Each row was made from one path, in order. Every step used is in the known rows, and no mark comes twice. Write each row's path.
Known rows
h, m, d: [-1.14  2.99 -1.07  2.56  2.56 -0.16 -1.12 -2.60  2.85  0.28  1.78 -3.03
 -4.66 -4.74  1.60  0.82 -1.55 -5.18 -5.61 -0.42]
s, z, u, x: [-0.39  0.10 -2.82 -0.85  2.89 -1.94  0.58 -0.29  1.64 -1.08  2.63 -7.93
 -2.60 -0.61 -1.83  4.29 -2.11 -0.19 -2.17 -0.44]
x, d: [-0.90  0.82 -0.17  4.88  4.70  0.25 -2.85 -3.16  1.29 -0.11  3.28 -4.39
 -2.52 -3.10 -0.36  0.99  1.49 -1.63 -2.01  0.20]
h, m, d, u, x: [ 0.83  4.64 -1.22  0.22  3.47 -2.65 -1.90 -2.44  2.22  2.07  0.64 -3.78
 -2.87 -2.61  0.60  2.29 -2.39 -5.35 -2.76  0.65]
z, x, d, h, m: [-1.18  3.63 -0.61  1.91  4.61  3.36 -4.52 -4.80  2.99 -1.02  2.06 -3.79
 -1.76 -3.77  2.66  0.42 -0.64 -2.71 -2.24 -1.64]
x, z, m: [ 0.16  0.63 -0.05  1.80  2.77  3.41 -2.17 -2.25  0.31  2.54  2.87 -4.74
 -0.06 -1.73  1.87  2.13  0.37 -5.94 -2.83 -0.90]
h, m, d, u: [ 0.13  3.91 -0.32  4.66  2.87 -0.51 -2.30 -2.46  1.93  2.12  0.65 -1.40
 -3.68 -4.37  1.23  1.18 -2.08 -5.39 -3.74  0.15]
x, d, u, m: [ 0.30  1.71 -0.65  5.97  4.05 -3.01 -4.22 -2.70  0.32  1.39  0.99 -5.33
 -2.00 -1.48  0.57  0.97 -0.27 -1.83  0.38  0.09]
h, m: [-0.91  2.55 -0.80  0.93  2.82  0.32 -1.35 -2.22  1.28 -0.84  1.59 -3.05
 -2.20 -4.56  0.33  1.02 -1.39 -2.31 -3.28 -0.11]
h, m, d, u, x, z: [ 1.36  4.03 -1.75 -0.58  4.08 -1.08 -4.90 -2.67  1.91  4.01  1.65 -4.20
 -1.47 -2.43  1.61  1.68 -1.78 -6.03 -2.87  0.21]
x, z, u, m, h: [ 0.24  1.19 -5.20 -0.51  2.57 -1.95 -2.53 -1.20  0.14  0.16  2.12 -7.94
 -0.55  0.56  1.10  0.72 -0.93 -1.83 -0.46 -3.58]
z, u: [-0.90  0.92 -2.20  1.64  2.14  0.26  0.92 -1.26  1.02 -1.12  2.19 -4.99
 -2.75 -2.43 -0.72  2.38 -1.05 -0.14 -3.72 -0.63]
u, x, z, m: [ 0.58  1.51 -0.79 -1.45  3.25  1.53 -2.17 -2.17  0.56  2.84  2.75 -6.62
  0.10 -0.40  1.50  3.16 -0.14 -6.11 -1.82 -0.61]
u, m, d: [-0.88  2.00 -1.39  3.25  1.80 -2.93 -1.53 -1.80  2.64  0.44  1.02 -5.85
 -4.01 -1.55  1.33  0.29 -1.01 -4.08 -4.19 -0.90]
z, x, d, u: [ 0.51  3.06  0.55  6.05  4.62  0.45 -4.74 -2.79 -0.18  1.51  2.62 -3.38
 -1.01 -1.42  0.47  1.09 -0.21 -3.58 -0.10 -1.85]
d, h: [-0.73  2.82 -0.12  1.60  3.02  3.47 -2.19 -2.50  4.55 -0.87  0.99 -3.51
 -0.36 -2.07  0.17  0.60  1.02 -0.13 -3.06 -1.07]
x, z, u: [-0.15  0.59 -2.98  0.83  2.88  1.54 -1.54 -1.27  1.25  0.94  2.65 -5.68
 -1.62 -2.24  0.29  1.78 -0.71 -0.99 -4.16 -0.98]
m, d: [-0.86  2.39 -0.64  3.58  2.36 -0.21 -0.92 -1.73  3.11  0.55  1.99 -3.63
 -3.87 -2.72  0.52  0.71  0.12 -4.14 -5.32 -1.01]
u, x, z, m, h: [ 0.84  2.09 -2.84 -2.60  3.64  0.82 -2.32 -1.96 -0.26  2.28  3.22 -6.81
  1.27  0.83  1.32  2.42  0.35 -6.32  0.12 -3.08]
d, u, x, z, m, h: [ 1.94  3.00 -2.39 -0.97  4.04  0.47 -3.14 -1.97 -0.76  3.52  2.41 -5.64
  1.74  1.08  1.49  2.61 -0.13 -6.59  1.33 -2.78]

Which path is each row?
[ 0.07  2.77 -0.93 -0.22  3.49  3.43 -3.13 -3.62  4.89  2.97  1.39 -5.59
 -1.34 -0.90  3.17  2.35  0.34 -6.66 -4.62 -0.74] : u, x, z, m, d, h
[-0.90  2.98 -1.18  2.84  2.26  0.34 -2.63 -2.89  5.52  0.02  0.08 -5.31
 -2.82 -1.51  2.19  0.14  0.06 -2.53 -4.49 -0.96] : u, m, d, h
[ 1.01  3.02 -2.58  2.61  2.93 -3.02 -2.74 -1.18 -0.11  0.63  0.64 -5.04
  0.22  0.50  0.23  0.29 -0.46 -2.45  1.42 -3.00] : d, u, m, h
[ 0.52  2.01  0.47  6.42  4.87 -0.16 -3.74 -2.93  0.80  1.69  2.05 -2.88
 -1.78 -2.86 -0.46  1.26  0.70 -2.03 -0.37  0.57] : x, d, u
[-0.80  0.87  0.38  4.79  2.52  4.07 -1.49 -2.28  5.24  1.00  1.47 -4.43
 -2.97 -1.93  2.35  2.53  0.37 -5.26 -4.48 -0.89] : s, z, m, d, h
[-0.95  3.24 -0.36  3.03  2.81  2.91 -2.22 -2.93  5.84  0.10  0.80 -3.39
 -2.61 -2.56  1.36  0.50  0.96 -2.67 -5.30 -1.06] : m, d, h
[-0.92  3.30 -1.20 -0.44  5.27  1.22 -3.93 -4.93  4.04 -0.48  1.35 -4.96
 -2.18 -3.79  1.29  1.73 -0.38 -1.67 -1.70  0.97] : u, x, d, h, m
[-0.53  2.64 -0.83  0.75  5.47  1.36 -3.86 -4.23  4.46 -0.04  1.84 -5.67
 -1.10 -1.43  0.11  1.60  1.47 -0.32 -1.34  0.40] : u, x, d, h
[ 1.85  3.18 -1.24 -0.64  4.09 -0.46 -4.64 -1.59  1.04  3.45  1.86 -4.71
  0.87 -0.43 -0.34  1.74 -0.26 -3.12 -0.77 -0.30] : d, u, x, z
[ 1.13  3.82 -0.55  0.04  3.57 -2.16 -2.17 -1.40  0.83  1.43  0.96 -4.37
 -0.37 -0.60 -1.61  2.53 -0.82 -2.03 -0.56  0.11] : d, u, x
[-1.29  2.58 -0.65  2.74  4.85  2.78 -3.89 -4.86  3.82 -0.76  1.43 -3.35
 -2.46 -4.91  1.86  0.81  0.09 -1.42 -2.55  0.43] : x, d, h, m
[ 1.02  2.37  0.15  5.30  3.01  1.78 -3.22 -1.88  1.02  4.91  1.67 -3.00
 -2.00 -2.02  2.56  1.98 -0.53 -8.08 -3.41 -0.35] : x, z, m, d, u
[ 0.44  2.75 -0.57  5.52  3.71 -2.41 -5.05 -2.63 -0.37  1.00  1.60 -5.97
 -1.43 -0.39  1.42  0.75 -1.07 -3.29  0.73 -1.80] : z, x, d, u, m
[ 0.57  2.40 -0.73  4.19  2.18 -2.73 -2.62 -1.27  0.64  1.00  0.05 -4.92
 -1.02 -1.04  0.11  0.73 -1.27 -1.50 -0.34 -0.45] : d, u, m
[-0.13  2.27 -3.17  0.83  2.56 -2.86 -1.93 -1.22  0.61 -1.00  1.44 -6.51
 -0.25  0.31  0.04  0.05 -0.27 -1.81  0.16 -3.50] : u, m, h
[-0.74 -0.69 -2.50  2.09  4.87 -2.08 -1.46 -2.15  1.66 -0.42  3.67 -8.19
 -3.75 -1.36 -1.28  4.07 -0.87 -0.56 -1.37  0.61] : s, z, u, x, d
[ 1.60  3.50 -1.49  0.34  3.90 -1.08 -4.53 -1.77  2.16  4.26  1.84 -5.00
 -0.88 -0.67  0.63  1.48 -0.61 -5.23 -2.64 -0.25] : m, d, u, x, z
[-0.61  2.01 -3.18  1.84  2.47  1.09 -3.37 -2.90  5.14  1.25  0.69 -6.88
 -2.93 -1.18  3.11  0.78 -0.83 -2.27 -5.26 -1.05] : x, z, u, m, d, h
[ 0.96  4.14 -0.77  1.13  3.30 -2.56 -1.90 -1.85  1.92  2.37  0.97 -4.29
 -2.36 -1.06 -0.42  2.34 -1.12 -4.63 -2.62  0.19] : m, d, u, x
[ 0.88  1.78 -0.13  3.21  3.09 -1.42 -1.24 -1.13  1.58  2.87  1.69 -5.49
 -2.71 -0.43  0.15  4.33 -1.68 -6.89 -1.79  0.05] : s, z, m, d, u, x
[ 0.65  2.38 -2.58  4.34  4.27 -3.32 -4.16 -2.36 -0.36  0.79  1.61 -5.55
 -0.72 -0.01  0.68  0.32  0.23 -2.57  2.29 -2.46] : x, d, u, m, h
[-1.13 -0.41 -2.84  4.39  1.26 -3.09 -0.20 -0.72  2.71 -0.33  1.67 -7.59
 -5.52 -1.45  1.12  2.42 -2.43 -2.82 -4.50 -0.96] : s, z, u, m, d
[ 0.75  3.45 -2.58  3.81  3.95 -2.83 -4.97 -2.54 -1.14  0.56  2.23 -6.12
  0.02  1.12  1.37  0.11 -0.83 -3.77  2.48 -4.37] : z, x, d, u, m, h
[ 0.97  3.44 -0.35  1.52  3.11 -1.39 -0.85 -2.06  1.26  3.25  0.89 -4.91
 -2.39 -0.61  0.73  3.53 -1.30 -7.20 -2.25  0.31] : z, m, d, u, x
[-0.89  2.00 -2.20  0.40  5.08  1.14 -2.30 -4.31  4.11 -0.53  1.82 -7.05
 -2.33 -1.55  0.32  2.72  0.43  0.28 -2.03  0.84] : z, u, x, d, h
[-0.70  1.05 -2.63  0.43  4.92 -2.01 -1.30 -3.16  1.16 -0.18  3.12 -7.47
 -3.31 -1.78 -0.76  3.36 -0.44 -0.89 -1.82  0.83] : z, u, x, d
